Each row comes from the steps of one path. Every step used is in the known rows, and no mark comes twice. Write the path behind each row, first mark first.
Known rows:
T, Y: [-0.43  0.49 -1.45 -0.01  3.81  1.66  3.17 -2.68  0.61  4.59 -2.05  5.11
 -1.96 -1.79 -1.70  1.91  1.10 -4.11  0.90  0.62  3.02  2.53]
X, L, W: [-0.71  4.57 -1.76 -3.46  2.92  6.35  3.39 -1.40  2.92  3.44 -3.76  2.25
 -1.07  0.46 -0.42 -3.14 -2.10 -3.06  0.81 -3.76 -0.09  3.07]
T, Y, N: [-0.03 -0.22 -3.24 -0.99  1.42 -1.47  4.02 -0.60 -0.64  0.31  0.21  2.70
 -1.05 -0.10  1.83  0.47  1.68 -4.54  0.13 -0.14  5.21 -0.22]
P, Y: [ 0.31  4.69  0.76  2.69  1.58  0.05  3.12 -1.99  1.83  5.36 -3.37  1.29
  0.67 -1.71 -0.06  0.41 -1.17 -2.60 -0.50  1.68  2.84  1.85]
W, P, Y: [-0.42  1.70  0.56  1.41  1.09 -1.47  2.65 -2.35  1.95  5.39 -3.95  1.22
 -0.79 -1.23  0.89  4.35  0.64 -3.66 -0.27  3.57  2.38  1.68]
P, X, L: [ 1.72  4.75  2.68 -1.36  1.33  6.70  4.20  1.22  1.51  5.13 -3.42  3.75
 -2.61  1.56  0.06  2.54 -1.24 -0.43 -0.42 -3.10  3.23  5.01]
L, Y, N, W, P, S: [ 1.52 -3.07 -2.02 -0.54 -1.53  0.38  3.14 -3.73  3.19  3.75  2.14  1.72
  1.38  3.31  1.46  3.69 -0.01 -4.03  0.09  1.06  2.45 -1.01]
X, P, Y, N: [ 0.61  2.24 -1.93  0.70 -1.52 -2.51  4.90 -0.64  1.45  0.45 -1.52 -1.18
  1.76  2.38  3.80  1.44  0.72 -3.79 -0.74 -1.02  2.99 -0.92]
N, X, P: [ 1.02 -1.27 -1.09  0.06  2.27  4.74  2.94  1.14  5.55  2.08  0.64  0.49
 -0.71  3.01  0.42  4.70  3.79  0.42 -0.23 -2.84 -0.22  1.85]
L, W, N, X, P, Y: [-1.57  0.71  0.37  3.31 -0.07  1.59  4.67 -0.77  3.70  1.66  0.28 -0.47
  0.18  3.25  0.44  2.24 -0.95 -1.80 -0.31 -0.11 -0.17 -0.32]
P, Y, N, X, L: [ 1.12  3.81  3.17 -1.28  3.16  3.92  3.79  2.03 -0.25 -1.16  2.92  1.63
 -0.41  3.19  1.62  0.98  2.71  0.06 -1.47 -0.25  1.09  1.67]
W, L: [ 1.72  3.46 -2.24 -5.45  2.17 -0.05  0.29  2.15  1.64  5.46 -2.08  3.58
 -1.63 -1.42 -1.38  1.75  4.14 -0.90  0.27 -1.50  2.82  2.36]
X, P, Y: [ 0.53  3.38  0.24  2.21 -0.01  0.23  4.49 -2.61  3.31  4.92 -4.20  0.40
  1.42  1.41  0.88  2.99 -0.22 -2.96 -0.07 -0.53  0.20  1.81]
W, N, X, L: [-0.43  2.27  1.89 -3.32  4.98  5.69  2.64  4.51  0.43  1.29  1.21  3.36
 -4.94  3.41 -0.74  1.86  4.20  3.00 -1.90 -1.66  0.75  2.13]
Y, T: [ 1.99  0.00 -3.36  1.11  3.90  3.85  1.84  0.31  3.38  3.04 -3.82 -0.57
 -2.10 -4.03 -1.19  1.03  2.24 -0.92 -4.04  0.00  2.89 -1.37]
L, W, N: [-3.22  0.44 -4.82 -1.73  1.64  1.37  2.82  2.23  2.51  3.76 -3.48  1.57
 -5.08 -0.05 -1.06 -2.11 -1.09 -1.03 -0.65 -2.36  3.53 -0.80]
W, L, Y, J: [-1.84  2.02 -3.63 -4.20 -1.10  0.05 -0.09  1.39 -0.92  2.89  2.59 -0.56
 -0.65 -4.77 -2.95  3.98  0.66 -2.70 -1.32  0.29  1.80  1.20]
X, L, Y, N: [ 0.04  3.11 -3.44 -4.10 -0.47 -0.41  4.25  1.96  0.04 -0.55  1.23  1.60
  0.40  2.08  2.10 -0.40  0.47 -3.05 -2.06 -3.07  3.06 -0.52]
T, Y, N, X: [ 0.15 -2.31 -0.35  0.98  3.10  1.80  3.05  1.58  0.97 -1.94  6.07  2.14
 -1.08  0.99  0.92  2.02  3.13 -1.60 -0.40  1.05  4.29 -0.30]
X, P, S: [ 1.92 -0.59 -3.06 -0.01 -0.02  3.87  3.73 -4.13  3.01  7.09 -3.93  2.25
  1.72  3.58  1.19  4.42  0.56 -4.21  1.01 -4.45  0.63  1.76]

Which path is each row?
[ 1.35 -2.16  0.70  1.46 -3.59  0.92  4.27  0.64  5.47  2.35  2.36  1.01
 -1.34  1.60  1.18  4.85 -2.68 -1.31 -0.51  1.52  6.04  0.32]	L, Y, N, W, P, X
[-0.71  2.94 -0.05 -2.04  3.71  8.21  3.09 -0.05  3.40  1.22  0.31  2.13
 -0.86  1.37 -0.67 -2.09 -1.08 -1.71  0.62 -2.96 -0.42  2.74]	N, X, L, W
[-1.63  1.95 -0.63 -2.73  1.97  3.25  3.40  3.45  1.24  0.86  3.73  3.45
 -2.14  2.91 -1.48  1.45  1.17  0.40 -2.93 -1.89  0.47  0.57]	W, N, X, L, Y
[-0.13  0.86 -2.34 -2.82 -2.78 -0.57  4.66  2.04  0.47 -0.23  1.45  1.77
 -0.54  2.73  2.96  3.39 -0.63 -3.73 -1.82 -1.96  4.56 -0.15]	W, P, X, L, Y, N
[ 1.21  0.47 -1.63  0.10  3.12  5.65  2.88  1.21  2.66 -0.28  2.29  0.47
 -0.60 -0.91 -2.05  1.93  1.68 -0.64 -5.38 -0.21  0.04 -1.80]	N, X, L, Y, T
[ 0.51 -1.24 -0.74  4.29  1.75  2.29  3.80  0.56  2.97  0.30 -0.66 -2.31
 -1.36  0.19 -0.41  4.17  2.33 -0.34 -4.74  1.91  0.42 -3.43]	W, N, X, P, Y, T
[ 0.10 -1.48  0.84  2.00  1.38 -0.02  2.69  1.72  1.62 -1.49  4.80 -0.37
 -0.44  1.28  2.40  3.53  2.78 -1.34 -1.10  2.97  3.97 -0.92]	W, P, Y, N, X
[-1.35  0.43 -2.19 -4.74  2.04  3.94  2.28 -1.35  3.01  3.99 -4.54  2.34
 -3.22  0.62  0.52  2.50  0.85 -3.78  0.84 -0.88  0.12  2.67]	X, L, W, P
[ 1.26 -1.89 -2.28 -0.46  0.78  2.62  3.65  2.09  4.46 -0.64  2.33 -0.55
 -0.26  3.97  2.50  3.91  4.15 -0.33 -0.40 -3.10  1.10  0.08]	Y, N, X, P
[ 2.19  1.76  3.42 -2.65 -0.38  4.48  4.51  1.24  2.44  1.86 -0.44  2.18
 -2.89  3.75  1.78  3.99  0.10  0.09 -0.20 -0.26  3.07  2.92]	Y, N, W, P, X, L
[ 0.20 -2.77 -1.72 -1.75  0.23  4.50  3.18 -3.17  1.06  2.42  0.98  2.03
  0.43  4.08  2.33  3.89  0.23 -5.57  1.08 -1.18  1.43  0.37]	Y, N, X, L, W, P, S
[ 1.87 -2.31 -3.02 -1.15 -2.29  1.75  3.60 -1.34  2.14  2.07  4.35  1.85
  3.43  5.91  1.65  5.54  1.96 -4.26 -0.11 -3.84  0.57 -0.92]	W, L, Y, N, X, P, S
[ 0.69  2.01  2.99 -2.18  2.79  3.10  3.36  1.84 -0.20 -1.02  2.58  1.59
 -1.55  3.45  2.13  3.55  3.78 -0.64 -1.24  0.90  0.63  1.51]	W, P, Y, N, X, L
[ 1.98 -0.46 -0.05  4.82  2.07  3.53  3.57 -1.26  4.04  0.69 -0.75 -2.46
  0.64 -0.81 -0.29  3.93  1.86 -1.37 -4.02  1.65 -0.09 -2.19]	N, X, P, Y, T
[ 1.74 -1.52 -0.69 -2.47 -1.00  1.77  3.72 -3.65  2.00  3.14  1.87  2.38
  1.16  4.92  1.44  3.88  0.49 -3.60  0.06  0.39  0.91 -0.18]	X, L, Y, N, W, P, S
[-1.08  1.50 -0.43 -1.86  2.86  6.21  4.29 -0.89  1.14 -1.41  2.65  2.63
 -0.47  2.24  0.34 -1.84 -0.92 -3.98  1.03 -1.94  0.50  1.46]	T, Y, N, X, L, W
[ 1.14 -0.49 -1.66  0.06  0.07  4.37  3.58  0.35  2.66  1.83 -1.14  0.75
 -1.78 -0.96 -0.93  5.00 -0.30 -2.44 -4.87  0.12  1.80 -1.12]	W, P, X, L, Y, T
[-0.28  3.89  0.06 -1.04  0.41  7.69  4.38 -1.08  3.38  4.00 -3.30  2.50
 -0.95  0.88 -0.37 -1.42 -4.99 -3.38  0.96 -4.09  2.24  3.66]	P, X, L, W
[-2.94  2.43 -3.04 -3.92  2.39  3.14  3.40  2.44  1.07  3.08 -3.70  2.54
 -5.46  1.77 -0.85 -1.93 -0.37 -0.49 -0.82 -3.18  1.64  0.40]	X, L, W, N
[ 0.68  0.46  1.10  2.78  1.77  0.73  2.97  1.91  1.61 -1.47  5.24 -0.23
  0.64  0.96  1.97  0.98  1.68 -0.72 -1.39  1.65  4.31 -0.83]	P, Y, N, X
[ 1.74  0.77  3.81 -2.05 -0.05  4.15  5.16 -0.28  1.18  1.35  0.37  3.67
 -2.87  3.78  1.23  4.96 -0.10 -1.49  0.44  0.80  2.75  3.00]	T, Y, N, W, P, X, L
[ 2.08  2.28  4.16 -2.14  0.81  6.13  3.84  0.45  3.44  4.14 -1.71  3.10
 -3.36  2.90  0.10  4.44 -0.22  0.62  0.06 -0.15  1.88  4.47]	N, W, P, X, L
[-1.50  1.60 -0.43  1.55  0.09 -0.18  3.10 -3.65  2.88  4.65 -3.86  0.71
 -0.06 -1.23  0.62  1.97 -2.17 -5.31  0.59  2.67  1.62  1.08]	L, W, P, Y
